Each row was made from one walk, in order. Every step used is in the known rows, and no mark comes twice. Write each row's walk.
Known rows
bomo -> deles: -132  -95  -201  354  -146  26  -1  -126  -237  -94  -31  61  -56  -3  -88  49  319  63  -64  -121  -138  213  -30  295  50  24  14  -102  -136
suri -> pimadar -> segekif -> deles -> noner: -162  -143  -360  101  -120  43  -15  -159  398  136  -95  24  -49  -72  73  21  541  81  -172  -56  -195  169  -54  162  133  276  226  -128  217
pimadar -> noner -> deles -> segekif: -134  -135  -228  490  -154  -10  41  -279  -373  35  59  -6  -44  52  251  35  409  413  -42  -286  -86  174  -20  -35  -58  9  98  -394  -265
luviv -> deles -> noner: -109  40  -143  278  -280  -166  12  -176  311  -218  -81  -4  -92  9  22  64  342  372  -38  -186  -112  224  -42  196  126  231  74  216  -123
pimadar -> noner: -70  -54  -95  99  -154  1  25  -155  -188  -324  77  16  -81  22  326  85  340  278  -21  -220  -90  211  -58  110  98  142  39  -307  -113
noner -> deles -> luviv: -137  -260  -258  420  -358  50  -5  -220  -183  -1  -15  36  -25  4  -174  -16  274  208  -29  -242  -110  214  66  -69  209  419  138  -237  -254
segekif -> deles -> noner: -121  36  -371  242  -157  31  0  -150  355  -259  -67  12  -47  -21  20  65  307  341  -121  -164  -154  236  -111  110  104  239  63  -171  187
luviv -> pimadar -> segekif: -181  -110  -108  171  -251  68  -5  -114  -22  294  -50  39  28  52  -23  -18  307  635  -75  -179  -151  142  22  139  105  147  82  -122  -41
suri -> pimadar -> noner: -73  -213  -84  16  -157  35  11  -119  -166  -278  26  14  -112  -68  357  22  475  -74  -17  -140  -103  195  -50  142  98  163  218  -298  -126
suri -> pimadar -> segekif: -165  -245  -101  -19  -98  36  -8  -101  -17  320  -53  13  -68  -28  -2  -28  519  -79  -85  -72  -151  152  2  135  118  182  215  -139  -56
suri -> pimadar: -139  -266  -117  14  -133  32  -41  -80  -32  -87  -47  39  -76  -49  -16  -34  406  -198  -22  -76  -139  197  -37  121  115  178  237  -179  -103
luviv -> deles -> suri -> pimadar: -196  175  -157  46  -266  -120  -24  -86  -103  -98  -57  5  -136  -5  -51  -111  435  75  -43  -86  -197  200  -51  242  146  91  190  212  -96
zopu -> noner -> pimadar -> segekif -> deles: -169  -33  -236  573  -130  2  63  -151  33  37  -9  -24  -73  189  -63  -212  403  445  -107  -243  -130  207  75  101  -29  213  107  -351  329
zopu -> noner -> deles -> luviv -> pimadar: -82  -185  -261  504  -520  65  79  -218  9  -210  6  -50  -3  153  -294  -289  213  632  33  -302  -59  230  192  -62  92  424  184  -277  -221
bomo -> deles -> suri -> pimadar -> segekif: -197  157  -291  223  -91  71  12  -114  -210  349  -53  47  -86  -33  -52  -62  528  -67  -87  -17  -196  168  -62  394  126  -68  141  3  -163
deles -> suri -> pimadar -> segekif: -183  163  -214  -11  -83  49  16  -111  -44  350  -42  17  -63  21  -15  -94  490  16  -54  -64  -176  157  -80  224  173  49  172  -45  -117
noner -> deles: -169  -116  -181  450  -191  9  -32  -187  -241  -84  -74  47  -52  51  -131  43  313  269  -33  -241  -108  244  1  -100  73  179  89  -377  -251
pimadar -> segekif: -140  -77  -120  61  -95  10  10  -150  -19  288  -9  15  -33  72  2  3  380  288  -83  -153  -135  172  -44  136  107  142  43  -147  -38
segekif -> deles -> noner -> pimadar: -142  -26  -351  773  -193  50  -3  -135  251  -221  -119  49  -27  -39  130  74  274  328  -96  -201  -126  219  -77  112  115  297  97  -185  184
bomo -> pimadar: -109  -118  -2  532  -145  51  -15  -97  -196  -82  -32  68  -25  -16  -48  21  235  7  -25  -174  -126  187  -17  122  97  163  31  -192  -99
segekif -> pimadar -> noner -> deles -> suri: -179  291  -227  308  -197  12  -23  -173  -337  -366  -1  53  -43  50  252  14  446  735  -73  -257  -230  243  -104  -27  115  65  47  -420  -397
suri -> pimadar -> noner -> deles: -122  -261  -123  339  -193  12  5  -190  -345  -272  -47  42  -94  -74  231  40  504  6  -9  -178  -85  211  -12  -71  75  190  253  -520  -278
bomo -> pimadar -> segekif -> deles: -203  -102  -130  466  -107  29  -9  -115  -140  224  -89  64  -44  -28  -18  23  356  247  -167  -161  -214  165  -58  129  58  212  47  -258  286
deles -> segekif -> pimadar: -191  -149  -203  23  -134  59  -55  -114  -50  135  17  40  29  47  11  -56  404  454  -152  -144  -270  166  -53  164  -47  33  120  -48  -185

Which walk is each row?
-191  -411  -311  -64  -272  74  -21  -131  74  303  -26  19  -66  -84  -45  -116  505  -2  -177  -70  -229  164  30  178  212  467  296  -96  261 => suri -> pimadar -> segekif -> deles -> luviv
-259  -194  -229  365  -171  28  -75  -206  -215  150  -17  50  23  41  -86  -48  467  532  -156  -230  -262  191  -14  -59  -65  60  158  -253  -353 => noner -> deles -> segekif -> pimadar
-85  -69  -114  210  -320  64  8  -122  -173  -334  20  9  -25  19  315  46  264  644  -20  -232  -83  189  -24  140  109  133  61  -292  -111 => luviv -> pimadar -> noner
-96  -82  -61  -27  -171  39  -37  -112  -127  -408  19  45  -52  19  351  28  448  501  -105  -192  -217  219  -59  115  98  165  53  -291  -213 => segekif -> pimadar -> noner
-96  186  -206  11  -141  51  24  -97  -193  -264  31  6  -111  -29  366  -28  444  42  5  -117  -135  182  -116  192  157  18  159  -216  -181 => deles -> suri -> pimadar -> noner
-236  -77  -258  60  -89  14  -15  -125  5  191  -13  31  -52  37  -19  24  415  391  -168  -153  -200  188  -52  104  73  191  69  -231  306 => pimadar -> segekif -> deles
-42  -100  17  514  -163  17  37  -119  -301  -292  10  57  -68  -25  303  82  285  129  -7  -220  -68  182  -34  137  93  143  30  -326  -116 => bomo -> pimadar -> noner
-203  131  -275  364  -170  48  -32  -147  -253  -34  -69  23  -69  -15  -139  -63  419  8  1  -124  -165  226  -70  -29  122  96  222  -295  -300 => noner -> deles -> suri -> pimadar
-64  -44  -102  616  -161  17  78  -111  3  -264  13  -22  -73  183  -80  -205  268  241  40  -281  -43  240  75  94  -12  163  105  -267  -62 => zopu -> noner -> pimadar
-163  -227  -358  174  -477  136  -36  -111  24  -140  -49  45  24  -33  -79  -90  200  610  -133  -180  -194  207  75  133  209  457  156  -114  241 => segekif -> deles -> luviv -> pimadar
-141  200  -348  9  -141  48  4  -91  -167  -359  42  10  -115  -48  350  -35  470  142  -93  -98  -203  211  -139  195  134  87  173  -313  169 => segekif -> deles -> suri -> pimadar -> noner
-148  -292  -227  385  -166  22  25  -250  -359  57  38  16  -57  -51  280  3  529  51  -32  -188  -94  174  4  -19  -55  34  277  -395  -266 => suri -> pimadar -> noner -> deles -> segekif
-110  -81  -141  440  -179  -10  16  -233  -339  -304  7  35  -82  32  218  87  358  373  -15  -290  -56  222  -55  -100  78  169  69  -498  -264 => pimadar -> noner -> deles
-155  -209  -359  80  -312  49  -25  -124  10  -130  28  26  -34  -10  -75  -61  282  246  -137  -163  -193  222  25  117  189  429  135  -118  220 => segekif -> deles -> luviv
-157  -117  -92  296  -219  14  -22  -182  -321  -387  -33  54  -50  10  271  50  468  606  -82  -258  -211  225  -32  -92  64  220  103  -509  -374 => segekif -> pimadar -> noner -> deles
-104  343  -248  434  -177  -2  38  -213  -393  -270  7  9  -73  63  224  35  343  487  15  -274  -78  240  -94  -32  124  31  29  -414  -327 => pimadar -> noner -> deles -> suri
-121  -195  -223  477  -477  61  115  -243  19  188  7  -61  1  186  -287  -311  297  745  -18  -288  -76  182  225  -30  117  416  184  -257  -179 => zopu -> noner -> deles -> luviv -> pimadar -> segekif
-188  -171  -254  262  -144  61  -34  -136  -217  147  -5  46  19  -11  -14  -37  456  355  -176  -112  -303  175  -10  353  -77  -98  81  -18  -232 => bomo -> deles -> segekif -> pimadar
-227  323  -246  462  -104  52  -12  -106  -153  255  -47  69  -31  13  -34  -24  333  359  -146  -127  -238  190  -93  195  125  77  3  -166  231 => bomo -> pimadar -> segekif -> deles -> suri
-183  -131  -84  595  -117  32  -11  -148  -137  328  -84  66  -18  50  89  26  374  272  -55  -207  -105  159  -42  148  108  150  73  -163  -45 => noner -> pimadar -> segekif
-137  -16  -120  787  -330  -138  7  -164  213  -180  -133  23  -65  -3  125  57  319  382  -18  -218  -55  205  -49  186  128  264  112  195  -130 => luviv -> deles -> noner -> pimadar
-250  309  -351  583  -110  50  -22  -113  -142  268  -71  63  -32  66  80  -35  364  527  -129  -190  -224  179  -69  184  140  89  42  -153  248 => noner -> pimadar -> segekif -> deles -> suri
-73  -17  -148  427  -180  -24  71  -224  -72  -288  20  -44  -90  197  -267  -196  309  314  21  -296  -58  263  80  -137  -21  156  97  -448  -205 => zopu -> noner -> deles
-89  -52  -198  783  -184  53  12  -153  218  -146  -127  19  0  -16  139  84  259  214  3  -213  -43  214  -91  152  136  218  75  -82  -171 => deles -> noner -> pimadar
-220  129  -248  320  -111  24  -1  -181  -211  364  -78  24  -46  15  -90  -81  509  113  -59  -119  -166  173  -54  -4  140  93  217  -258  -274 => noner -> deles -> suri -> pimadar -> segekif
-230  370  -373  57  -83  30  -21  -114  -32  235  -5  17  -53  85  6  -34  392  505  -160  -129  -251  198  -100  173  133  53  14  -147  232 => pimadar -> segekif -> deles -> suri
-238  -116  -122  43  -258  -132  -56  -123  -75  99  11  21  -33  47  2  -60  473  606  -186  -167  -301  179  -7  228  -53  62  134  239  -136 => luviv -> deles -> segekif -> pimadar
-159  382  -356  565  -113  28  75  -130  14  72  9  -30  -79  245  -51  -251  373  572  -83  -237  -147  219  29  169  24  76  67  -240  275 => zopu -> noner -> pimadar -> segekif -> deles -> suri
-70  -264  -87  800  -376  40  49  -218  -417  -199  17  49  -30  -60  153  31  278  175  0  -289  -67  177  73  -47  197  397  125  -395  -315 => bomo -> pimadar -> noner -> deles -> luviv
